Each row was made from one small tree. The marks that hang from a mark follow it in brackets, in the order of their numbers. Every link used is in the known rows. Write each row's tree.
Known rows:
K970[K310]: +0.62 +1.11 +0.22 +2.75 -1.51 -0.95 -0.18 +1.31 +1.43 +0.61 -1.60 +1.60 +0.51 -0.13 +0.82 +0.10 +0.72 -0.45 -0.81 -0.32 -0.80 +0.78 +0.06 +0.30 -1.09 +0.93
K368[K956[K590]]: -0.28 +0.13 +1.01 +1.42 +0.56 +1.46 +0.75 -1.85 +2.48 +1.20 +0.99 -0.62 -0.16 +0.16 +1.55 -0.85 +2.21 +0.65 +0.72 +0.02 +0.53 -2.39 +0.24 +2.77 -1.03 -0.39
K368[K956[K599]]: +1.05 +1.73 +2.30 +0.49 +1.23 +0.95 -1.60 -2.06 -1.32 -0.10 +1.36 -0.90 +0.59 -0.34 +1.22 -0.63 +0.68 +1.57 -0.87 -0.08 +1.76 +1.32 -1.25 +1.36 -1.19 -2.18
K599[K441[K970] K924 K956[K368 K590 K882]]: +0.57 -0.42 +0.99 +3.39 -2.19 +1.48 +1.58 -5.86 +3.30 +2.69 +2.20 +0.33 +1.45 +3.77 +0.56 +0.63 -0.77 -3.28 +0.73 -2.30 +0.00 -2.91 +1.29 +5.40 -2.42 +1.59
K590[K956[K368 K599 K882[K441[K970]]]]: +2.54 +3.29 +1.63 +3.22 +1.09 +1.77 +0.34 -1.80 -0.38 +0.27 +1.40 +0.82 +0.25 +1.74 +1.92 +1.34 -3.29 +0.12 +1.51 -1.07 -0.35 +0.50 -0.27 +1.58 -0.06 +0.70
K956[K368 K590 K599[K441]]: -0.39 +2.61 +2.43 +2.80 -0.93 +0.58 +0.73 -1.28 -2.58 +1.95 -0.88 +1.28 -0.01 +1.69 +2.22 +0.22 +1.55 +0.29 -1.59 -2.20 +2.56 -0.29 -0.06 +1.57 -2.51 +0.61
K599[K441[K312] K924[K302 K512] K956[K590]]: -2.57 +0.35 -0.20 +0.84 -2.51 +1.00 +4.62 -1.61 +1.00 +1.87 +1.57 -0.40 +1.73 +2.49 +0.98 -4.82 +1.31 -3.00 -3.15 -5.38 +2.35 -4.47 -0.78 +4.27 -3.42 +2.34
K599[K441[K312[K310] K970] K924[K302]]: -3.16 +0.38 +1.37 +2.37 -4.31 +0.45 +0.41 -1.29 -1.29 +0.52 +1.06 -0.26 +0.28 +2.93 +1.16 -4.27 -2.16 -1.89 -3.42 -2.49 +5.04 -0.93 +0.11 -1.73 -3.55 +4.31
K882[K441]: +0.09 +0.80 +1.92 +1.01 -0.35 +0.53 -1.57 +1.91 +0.47 -1.37 -1.34 -0.12 -0.51 +0.35 +1.17 -0.25 -1.28 -0.54 +0.99 -1.37 -0.72 -0.16 +0.60 +0.64 +0.45 +0.94
K599[K924[K302]]: -1.78 -1.44 +0.51 +1.57 -0.32 -0.23 +0.82 +1.00 -0.36 +1.23 +0.34 -0.82 +0.28 +0.15 +0.06 -1.48 -0.96 -3.68 -1.95 -0.67 +0.33 -0.06 -0.77 +0.52 -0.29 +1.14
K924[K302[K956[K590 K599 K882[K441]]] K512]: -1.20 +3.46 -0.37 +2.08 +1.05 +3.92 +4.31 +4.00 -0.79 +1.13 +2.79 +0.65 +2.71 +0.03 +0.11 +0.82 -0.04 -3.23 +0.86 -3.60 -1.61 -4.90 -1.80 +2.84 -0.65 +0.69
K882[K441 K956[K368 K599]]: +2.84 +3.15 +2.17 +1.27 +0.56 +2.53 +0.51 +1.84 -2.00 -0.17 -0.85 +0.41 -0.14 +0.57 +1.99 +1.46 -0.85 +2.01 -0.46 -1.98 +1.15 +1.76 -0.47 +0.82 +0.23 -0.01
K924[K302[K956[K590]] K512]: -2.05 +2.54 -2.70 +3.35 +0.74 +2.09 +4.89 +1.83 +1.72 +2.94 +2.07 -0.74 +1.14 -0.23 +0.01 -1.61 +1.02 -2.72 -0.09 -0.98 -0.12 -4.00 -0.60 +3.33 -1.67 +1.02
K882[K956[K368 K590 K599]]: +1.54 +2.99 +0.67 +2.81 +0.86 +1.89 +3.24 +0.60 -1.46 +2.49 -0.82 +0.08 -0.62 +0.66 +2.20 +1.70 +2.19 +1.02 -1.14 -1.11 +1.96 -0.69 -0.58 +2.39 -1.57 -0.39
K599[K441[K882] K956[K368]]: -0.35 -0.25 +1.61 +1.31 -2.94 -1.10 +0.16 -3.91 +2.74 +2.42 +0.42 +0.70 +1.97 +2.14 +1.15 -0.47 -2.76 +0.97 +0.72 -0.41 +1.48 -0.31 +1.06 +5.52 -1.70 +0.63
K302[K956[K882[K441[K512 K970]]]]: +0.98 +3.17 -0.20 +3.34 -0.97 +3.84 -1.04 +0.94 +3.00 -0.43 +1.84 -0.84 +1.00 +3.02 -0.54 +0.65 -5.97 -0.85 +3.82 -1.04 -2.73 -2.42 +1.28 +2.99 -0.67 +0.11
K599[K924 K956[K368 K590 K882]]: +1.13 -0.74 -0.05 +1.81 -1.04 +0.96 +3.29 -3.24 +3.36 +2.56 +0.11 -0.46 +1.64 +2.02 +0.67 +2.30 +2.24 -3.13 +0.09 -2.34 -1.07 -4.24 +0.43 +5.22 -1.65 +0.33
K599[K924 K956]: +0.86 -1.07 +0.53 +1.15 -0.75 -0.54 +0.35 -3.41 +1.96 +0.30 +0.40 -2.06 +1.31 +0.43 -0.19 -0.90 +0.42 -2.20 -0.77 -1.05 +0.38 +0.02 +0.17 +3.46 -1.14 -1.17
K599[K441 K924[K302[K956[K882]] K512]]: -1.95 +0.15 -1.12 +1.29 -2.26 +2.60 +3.48 +1.37 +0.46 +2.13 +3.67 -1.37 +4.08 +0.25 -0.69 -2.23 -1.68 -4.89 -1.22 -3.18 +0.33 -2.56 -0.85 +0.62 -2.14 +0.51
K599[K441[K970] K924[K302[K956]]]: -1.76 +0.12 +0.07 +4.66 -1.13 +2.13 +0.52 -2.87 +0.27 +1.73 +4.33 -0.79 +2.01 +1.15 -0.48 -2.45 -4.63 -3.25 -0.53 +0.05 +1.34 +0.83 +0.46 -0.39 -1.53 +1.19
K956[K368 K590 K599 K882[K441[K512 K970]]]: +1.32 +4.63 +1.94 +3.09 -0.41 +2.81 -0.52 +0.95 +0.15 +0.91 -0.32 +1.82 -1.26 +4.92 +0.74 +2.06 -2.82 +0.14 +2.12 -3.01 -1.69 -2.19 +0.31 +5.73 -1.21 +1.43
K882[K956]: +0.80 +0.36 +0.22 +1.57 -0.11 +1.22 +1.28 +1.91 +0.82 +0.81 -0.52 -1.80 -0.44 -0.36 +1.25 -0.51 -0.31 -0.50 -0.19 +0.30 +0.98 -0.50 -0.07 +0.71 -0.55 -0.28
K368[K956[K599[K924]]]: +1.40 +0.72 +2.39 +0.07 +0.46 +1.13 -1.08 -2.86 -1.67 -0.44 +1.77 -1.39 +1.48 -0.33 +0.39 -0.90 +1.43 +0.57 -1.99 -1.21 +2.20 +2.69 -0.87 +1.10 -1.79 -2.90
K368[K956[K590 K599[K924]]]: +0.61 +0.77 +2.02 +0.98 +0.64 +1.80 +0.81 -3.05 -0.78 +0.34 +1.96 -0.84 +1.11 -0.10 +0.57 -0.39 +3.40 +0.16 -1.60 -1.74 +2.04 +0.51 -0.64 +2.24 -2.14 -2.38
K590[K956[K368 K882]]: +1.37 +0.58 -0.53 +2.06 -0.24 +0.32 +2.76 -0.91 +2.10 +2.12 -0.27 -0.77 +0.91 +0.47 +2.40 +0.83 -0.76 -0.90 +0.39 -0.04 -0.05 -2.07 +0.00 +0.85 -0.46 +0.47
K599[K441[K882 K970] K956]: -1.07 -0.48 +1.80 +2.67 -2.27 -0.91 -1.50 -4.89 +2.86 +1.43 +2.40 -0.11 +1.14 +2.53 +0.13 -1.82 -4.78 -0.46 +2.14 +0.68 +0.88 +0.11 +1.20 +6.22 -2.22 +0.62
K882[K441[K512]]: +0.29 +1.97 +1.45 +0.66 -1.22 +1.12 -1.87 +3.12 +1.16 -1.13 -1.91 -0.36 -0.83 +1.90 +0.30 -1.44 -2.79 +0.66 +1.21 -2.14 -0.94 -0.31 +0.59 +2.98 +0.39 +0.56

Which tree is each row?
+0.08 +2.77 +0.62 +1.08 -1.87 +3.86 +2.59 +4.04 +1.50 -0.40 -2.07 -0.16 -0.90 +2.98 +2.38 -1.43 -1.07 +2.25 +0.29 -4.17 +0.68 -4.40 +0.80 +2.70 -1.41 +1.26
K882[K441[K312 K512] K956[K590]]
+0.88 +1.01 -0.12 +2.87 +0.13 +0.08 +2.28 -3.55 +3.19 +2.57 -0.74 -0.11 -0.08 +1.57 +1.55 +0.92 +1.97 -0.38 +0.55 -0.63 +0.07 -3.20 +0.48 +5.47 -1.14 +0.93
K599[K956[K368 K590]]
-0.34 +2.12 +1.66 -0.31 -2.74 +2.14 -0.86 +4.26 +0.95 -1.46 -2.31 -0.03 +0.19 +4.01 +1.88 -0.27 -3.30 +0.23 +0.66 -4.51 -1.26 -4.86 +0.42 +1.40 -1.64 +1.27
K956[K882[K441[K312 K512]]]
-0.85 +1.47 +0.40 +0.33 +1.14 +2.03 +3.05 -0.57 -0.96 +1.74 +3.29 -0.42 +1.23 +0.06 -0.24 -2.86 +3.21 -1.38 -2.63 -2.79 +1.85 -0.36 -2.08 +4.23 -1.73 -0.67
K368[K956[K590 K599[K924[K302 K512]]]]
-0.67 +3.82 +0.92 +5.15 -1.50 +1.96 +1.15 -4.27 -0.30 +3.09 +3.08 +1.68 +1.92 +2.62 +0.97 +1.30 -2.90 +1.60 +1.20 +0.23 +2.33 +0.43 +1.43 +4.06 -4.19 -0.23
K302[K956[K368 K590 K599[K441[K882 K970]]]]
-0.17 +2.62 +1.53 +3.06 -0.71 +1.71 +0.01 -1.57 -2.80 +0.27 +1.63 -0.88 +2.51 -0.39 +1.01 -0.82 -1.34 +0.09 -0.91 -0.88 +2.35 +1.19 -0.47 -1.19 -2.60 -1.90
K302[K956[K599[K441]]]
+2.17 +3.71 -0.83 +5.76 -1.07 +3.64 +1.96 -0.69 +4.59 +1.68 +1.57 +3.86 +1.95 +2.07 +0.96 +4.14 -1.30 -0.35 +3.06 -1.27 -3.35 -2.81 +1.77 +1.87 -1.04 +2.61
K302[K956[K368 K590 K882[K441[K970[K310]]]]]
-1.15 +1.50 +1.51 +0.24 -2.27 +1.36 +2.48 +1.31 -2.40 +1.09 +1.12 -0.60 +1.86 +1.40 +0.03 -1.14 +2.98 -3.83 -2.14 -5.28 +1.39 -1.70 -0.84 +3.11 -4.00 -0.83
K956[K590 K599[K441 K924[K512]] K882]
-0.70 -0.02 +1.53 +0.70 -3.64 +0.48 -1.05 +0.25 +0.03 +0.34 -0.78 -1.29 +0.67 +2.30 -0.17 -3.32 -1.89 -1.00 -1.65 -2.72 +1.80 +1.33 +0.89 +2.12 -2.10 -0.53
K599[K441[K512] K924]
-0.62 +1.36 +2.76 +0.75 -1.70 +3.17 +0.33 -0.64 -0.21 +1.37 +1.82 +0.38 +1.79 +2.44 +0.95 -1.32 -0.25 +0.86 +0.20 -3.03 +1.08 -3.20 -1.01 +3.79 -2.06 -1.48
K368[K956[K590 K599[K441[K512]] K882]]
-1.97 +2.02 +0.79 +1.78 -4.00 -1.00 -0.62 -0.55 +1.02 +0.41 -0.61 -0.34 -0.46 +2.99 +1.51 -1.18 -2.17 +1.36 -0.19 -0.15 +3.72 -1.29 +1.37 +2.15 -4.82 +2.35
K441[K312[K310] K882 K970]
+1.30 +0.73 +0.87 +1.85 +0.43 -0.07 +1.85 -2.15 -2.23 -0.11 +0.77 -1.90 +1.23 -1.04 +1.03 -1.60 +0.80 -0.83 -2.46 -1.01 +2.44 +3.01 -0.90 +0.16 -1.40 -2.53
K590[K956[K599[K924]]]
+1.30 +2.80 -0.57 +0.73 +0.50 +1.71 +4.06 +2.23 -2.39 +2.72 +1.25 -0.91 +0.74 +0.35 +0.21 -1.28 +0.63 -1.26 -3.70 -2.84 +2.43 +2.01 -1.87 +2.66 -1.32 +0.08
K882[K956[K368 K599[K924[K302 K512]]]]
+1.21 +2.18 +1.18 +0.38 -1.80 +1.79 -0.84 +3.20 +2.10 +0.35 -2.03 +0.53 -0.04 +3.40 +0.87 +1.46 -3.12 +0.18 +1.72 -2.97 -2.14 -2.52 +0.64 +3.32 +0.26 +1.45
K956[K368 K882[K441[K512]]]
+1.46 +1.43 +1.64 +0.98 -0.90 +0.59 +0.35 -0.12 -2.20 +1.16 -0.50 -0.36 +1.24 +1.50 +0.66 +2.70 +0.55 -2.11 -1.90 -2.36 +0.47 +0.40 -0.73 +0.91 -2.42 -0.90
K956[K368 K599[K924] K882]
-2.73 -0.28 +2.37 +3.75 -1.02 +1.59 +1.17 -0.52 -2.42 +2.12 +3.21 +0.97 +0.93 +2.54 -0.03 -0.69 -1.72 -5.23 -1.18 -2.37 +0.59 -2.05 -1.36 +1.76 -2.11 +1.73
K956[K590 K599[K441[K970] K924[K302]] K882]
+0.29 +3.90 +0.82 +5.35 -0.77 +3.36 +1.55 -3.32 -0.73 +2.77 +2.92 +0.91 +1.81 +2.56 +1.34 +2.22 -1.64 -1.09 +1.05 -1.17 +0.93 -2.26 +0.41 +1.68 -3.49 +0.33
K302[K956[K368 K590 K599[K441[K970]] K882]]
+0.47 +0.05 +3.59 +0.18 -1.14 +1.49 -1.49 -3.77 -2.27 -0.39 +2.53 -0.79 +2.20 +0.03 +0.72 -2.25 +0.48 +0.74 -2.45 -2.19 +3.36 +3.07 -0.70 +0.10 -2.27 -2.32
K368[K956[K599[K441 K924]]]
-1.26 +2.47 -2.32 +2.34 +0.67 +1.50 +2.93 +1.92 +0.95 +2.04 +2.09 -1.53 +1.55 -0.66 -0.09 -2.11 -1.10 -2.25 -0.39 -0.46 +0.03 -1.85 -0.85 +1.76 -1.17 +0.38
K924[K302[K956] K512]
+0.87 +2.57 +2.47 +1.71 -0.05 +1.97 +0.90 +1.87 -1.11 +0.59 -1.26 +1.69 +0.21 +1.86 +1.83 +3.53 +0.83 -0.78 +0.91 -3.21 -1.14 -3.05 -0.40 +2.37 -0.70 +1.03
K956[K368 K590 K599 K882[K441]]
-0.32 +0.30 -0.22 +0.60 -1.67 +0.11 +2.57 -2.56 +1.55 +2.88 +1.82 -0.29 +2.02 +1.73 -0.19 -3.64 -0.42 -2.52 -2.47 -3.29 +1.75 -0.05 -0.54 +4.73 -1.14 +1.81
K599[K441 K924[K302 K512] K956[K368]]
-0.92 -2.96 +0.21 +1.19 -0.62 +0.17 +2.19 -1.00 +2.05 +1.66 +1.72 -1.19 +2.34 +0.59 -0.42 -0.12 -1.45 -5.40 -0.55 -1.38 -1.54 -3.59 -1.49 +3.12 +0.27 +0.88
K599[K924[K302] K956[K882]]
+2.46 +2.25 +1.75 +1.47 +0.46 +1.47 +1.50 +0.00 -0.85 -0.05 -0.05 +0.57 +1.39 +0.38 +2.44 +1.69 -1.23 +0.43 +0.47 -2.12 -0.32 -0.49 -0.85 +0.52 +0.37 -0.03
K590[K956[K368 K599 K882[K441]]]
-0.39 +1.63 -1.43 +3.84 +0.71 +1.39 +2.21 -0.40 +0.87 +2.94 +1.05 -0.07 +1.26 +0.16 +1.09 +0.68 -2.23 -0.76 -0.26 +0.91 +0.13 -1.54 -0.21 +0.15 -0.20 +1.63
K924[K302[K956[K368]]]
-0.33 +1.90 +1.67 +2.57 -1.26 +2.27 +0.51 -0.39 -2.19 +0.61 +2.13 -0.75 +3.58 -0.06 +0.98 +0.74 -1.75 -1.60 -0.14 -1.50 +0.98 -1.43 -0.83 -1.09 -2.59 -1.73
K302[K956[K599[K441] K882]]
+0.38 +2.31 +1.36 +2.23 +0.10 +0.95 +1.83 +0.63 -1.40 +2.32 -1.04 +0.84 +0.18 +1.79 +1.76 +3.31 +1.90 -1.50 -0.28 -1.83 -0.20 -3.32 -0.78 +2.45 -2.24 +0.23
K956[K368 K590 K599 K882]
+1.34 +3.24 -0.10 +3.68 +0.16 +2.35 +3.16 -2.66 -1.34 +1.92 +0.95 -0.42 +2.00 +0.51 +0.76 +2.34 +2.42 -0.23 -1.64 -1.69 +1.72 +0.35 +0.54 +1.34 -3.19 -2.03
K302[K956[K368 K590 K599[K924]]]
-1.08 +2.85 +0.24 +0.48 -4.04 +0.32 +0.14 +2.03 +0.19 -0.22 -3.20 -1.46 -0.69 +2.82 +1.60 -2.80 -0.10 +1.88 -2.20 -2.60 +3.67 -2.67 +0.36 +1.14 -3.51 +1.51
K441[K312[K310] K512]
+0.17 +3.97 +0.61 +3.38 -2.11 +3.69 +2.59 -0.40 -0.64 +2.84 +0.84 +0.73 +2.69 +2.86 +1.06 +1.30 -1.28 +0.47 +0.24 -2.93 +0.85 -3.31 +0.08 +2.93 -3.02 -0.96
K302[K956[K368 K590 K599[K441[K512]] K882]]
-0.46 +5.07 -1.86 +3.49 +1.54 +2.38 +5.00 +0.54 -1.19 +3.70 +1.91 +0.37 +1.28 +0.38 +0.58 +0.07 +1.49 -0.79 -1.34 -1.82 +1.06 -2.01 -1.36 +3.49 -2.22 +0.50
K924[K302[K956[K368 K590 K599]] K512]
-1.66 +1.81 +0.65 +0.13 -3.46 -0.38 -0.48 +2.17 +1.10 +0.63 -2.19 -0.35 +0.09 +3.72 +1.40 -1.52 -3.67 +2.03 -0.33 -1.62 +1.15 -2.14 +1.13 +4.14 -3.83 +0.06
K441[K312 K512 K882]
